In the rows, 128 means zero.
Known rows, with every step that occurs
lafab -> tomu: [120 143 117 128 133 123 151 105 156 144  86 132 123 124 138 128 135 128
 114 144 114  77 114 149 146 129]
lafab -> tomu -> fufadus -> vube -> fufin: [ 97 138  95 120 131 122 139 106 128 131  92 125 127 119 153 122 101 125
 116 167 111  97 125 103 155 136]
fufadus -> vube: [165 133 149 163 149 156 154 121 129 170 172 102 128 112 121 163 120  84
 123 123 147 158 186 125 134 102]
vube -> fufin -> tomu -> fufadus: [122 126  85  91 132  98 129 158  41  83 105 154 124 176 143 124 108 121
 129 159 108  99 116 122 124 165]
vube -> fufin -> tomu: [125 122 112 104 128  95 140 166  33 100 114 139 114 195 133 148 101 125
 136 147 106  91 131 142 124 170]
fufadus -> savit -> fufin -> vube -> lafab: [189 120 192 154 151 149  98 151  80 173 207  73 126 158  98 132 139 131
 124 115 146 167 205 105 103 156]
kido -> lafab -> vube -> fufin -> tomu -> fufadus -> savit -> rusoz: [ 98 118 164  55 140 109 112 159 125 130 101 139 108 165 146 122  99 195
 123 119  93  90 117 102 142 115]
sozir -> rusoz: [215 179 123 176 150 170 184 108 162 162 150 159 153 117  73 147 163 123
 112  72 167 171 135 166 135 153]
savit -> fufin -> vube -> lafab -> tomu -> fufadus: [104 127 136 114 150 110 105 198 105 142 156 101 114 146 155 104 156 106
 141 150 106 114 142 141  97 181]
kido -> lafab -> vube -> fufin -> tomu: [ 68 113 159  58 122  79 149 170 134 146  82 153  88 175 150 157  79 190
 156  99  83  83  95 140 139 123]
fufin -> tomu: [146 126 113 118 158 118 132 162 107 111 103 149 120 150 135 110 168 103
 120 151 149 102 135 159 112 125]
sozir -> fufadus -> vube -> fufin -> tomu: [145 160 121 174 120 132 171 122  67 123 198  99 139 149  83 160  99 114
 125 112 160 164 147 127 104 172]
kido -> lafab -> tomu -> fufin -> vube: [ 73 100 146  85 105 107 131 135 168 132  53 148  93  96 124  87 111 180
 170  99 101  88  71 124 176 118]
tomu -> fufadus: [169 145  83 116 149 145 134 106 139 118 131 160 154  96 135 112 150  94
 110 134 126 141 114 117 130 113]
kido -> lafab -> vube: [100 126 169  79 130 108 157 138 194 174 102 152 103 131 142 158 103 174
 147  79  94 106  99 141 145  91]
savit -> fufin -> tomu -> fufadus -> sozir: [184 124  86 118 173 159  75 150  80 109 130 123 123 163 167  91 229  90
 102 187 158 126 152 155 115 140]
sozir -> fufadus -> tomu -> fufin -> vube -> lafab: [120 126 144 187  80 159 116  86 139 101 177  91 128  99  81 124 120 144
 143  93 149 189 108 122 100 123]
savit -> fufadus -> sozir: [218 141 110 143 155 123  87  71 102  87 179 122 180 124 141 141 171  96
  74 188 125 141 184 177  90 111]
fufadus -> sozir: [220 132 155 149 141 152  97  58 115 134 135 151 150 133 107 161 154  89
  99 131 150 144 172 169 148  83]
vube -> lafab -> tomu -> fufadus -> sozir -> rusoz: [118 163 120 127 120 105 107  80 173 110 103 179 134 145 105 136 101 140
 131 120 101 114 117 152 140 140]
savit -> fufin: [187 138 111 140 153 165 129 149  92 159 183  91 118 155 150 142 193  93
 120 135 124 129 150 152 117 161]
lafab -> tomu -> fufin: [105 119  91 124  93 142 144 100 166 117  65 127 144  83 146 109 145 134
 127 125 115  94  73 122 184 119]
fufin -> tomu -> fufadus -> vube: [137 124  93 117 171 131 120 155 120 105 104 144 129 120 150  87 163  91
 115 173 165 132 146 122 117 105]
tomu -> fufin -> vube -> lafab -> kido: [ 75  86 148 124  77  98 127 178 158 116 123 154 168  69 124 131  97 109
 163  92 117 142  94 106 136 122]

Rows
[171 127 102 118 167 140 102 126 111 100 103 148 139 131 125  76 168 123
  99 161 172 134 144 106 119 113] : fufin -> tomu -> fufadus -> savit
[104 130 149 102 112 105 177 155 126 166 133 119 152 152 163 204  87 139
 113 105  89 112 120 132 134 128] : lafab -> vube -> fufin
[ 75  69 165 162  81 140  82 121 168 119 104 118 113  92 142 128 109 142
 146 136 133 147 126 108 115  73] : fufadus -> tomu -> fufin -> vube -> lafab -> kido
[130  75 154 166 105 180  90 106 141 122 106  87 108  81 140 101 153 134
 132 137 150 166 135 115 132  68] : fufadus -> tomu -> fufin -> vube
[ 88 129 125  90 136 115 129 101 176 141  71 154  80 115 134  99 101 169
 150 129 105  89 103 116 162 108] : kido -> lafab -> tomu -> fufadus -> vube
[107 120 133  87 131  99 127 149 115 125  89 145 158 160 176 162 116 137
  98 147 118 112 125 137 134 108] : lafab -> vube -> fufin -> tomu -> fufadus -> sozir
[214 139 103 139 159 184 100  93 108 142 170 109 149 121 127 103 175 118
  93 141 154 167 159  82 128 129] : tomu -> fufadus -> savit -> fufin
[ 93 119 145 193  70 142 119  95 164 108 162 115 143  90  89 139 107 146
 138 102 156 176 104 113  91 120] : sozir -> fufadus -> tomu -> fufin -> vube -> lafab -> kido
[142 172 141 182 112 132 165 100 131 138 232 106 144 127  67 177  84 106
 141  80 140 181 148 130  97 154] : sozir -> fufadus -> vube -> lafab
[163 165 162 182 124 143 131 111 103 150 217  73 144 146  64 128 130 151
 116  99 160 169 154 116  91 191] : sozir -> fufadus -> savit -> fufin -> vube -> lafab -> tomu
[ 73 125 122  80 124 100 131 107 136 134  72 152  76 141 135 115  70 178
 157 131  85  82 100 107 165 132] : kido -> lafab -> tomu -> fufadus -> vube -> fufin
[105 156 118 176  81 135 162  91 153 120 187  99 149 102  82 152  90 126
 146  84 134 167 111 115 131 152] : sozir -> fufadus -> vube -> lafab -> tomu -> fufin
[ 82 120 166  70 113  90 160 147 143 163 105 147  96 162 141 177  66 187
 157  80  71  95  97 132 148 120] : kido -> lafab -> vube -> fufin
[ 76 124 187 117 133  66 133 184 134 144 125 134 119 131 114 127  87 119
 156 121  98 101 140 151 103 149] : fufin -> vube -> lafab -> tomu
[143 129  77 102 164 123 117 152 118  89  90 167 134 127 148  80 175 101
 113 167 150 113 117 136 113 118] : fufin -> tomu -> fufadus
[156 123  83 125 175 160 104 182  87 127 149  98 113 152 174  92 213  88
 115 182 157 134 159 133 108 149] : savit -> fufin -> tomu -> fufadus -> vube
[ 76 118 139 140  99 118 132 122 159 137 136 106 120 115 130 154  75 118
 159 115 100 126 140 110 155 117] : fufadus -> vube -> lafab -> tomu -> fufin
[ 81 117 105 114 147  91 111 172 147 103 103 174 132 130 153 115 118  99
 130 172 146 113 139 114  98 112] : fufin -> tomu -> fufadus -> vube -> lafab -> kido
[ 92 106 123 124 104 125 141 140 158 127  65 120 147  68 142  89 143 129
 132 128 128 104  87 124 170 126] : lafab -> tomu -> fufin -> vube
[158 134 108 197  83 195 128  48 143 104 166  90 134  90  90 127 151 143
 119 102 164 187 100 120 122 110] : sozir -> fufadus -> tomu -> fufin
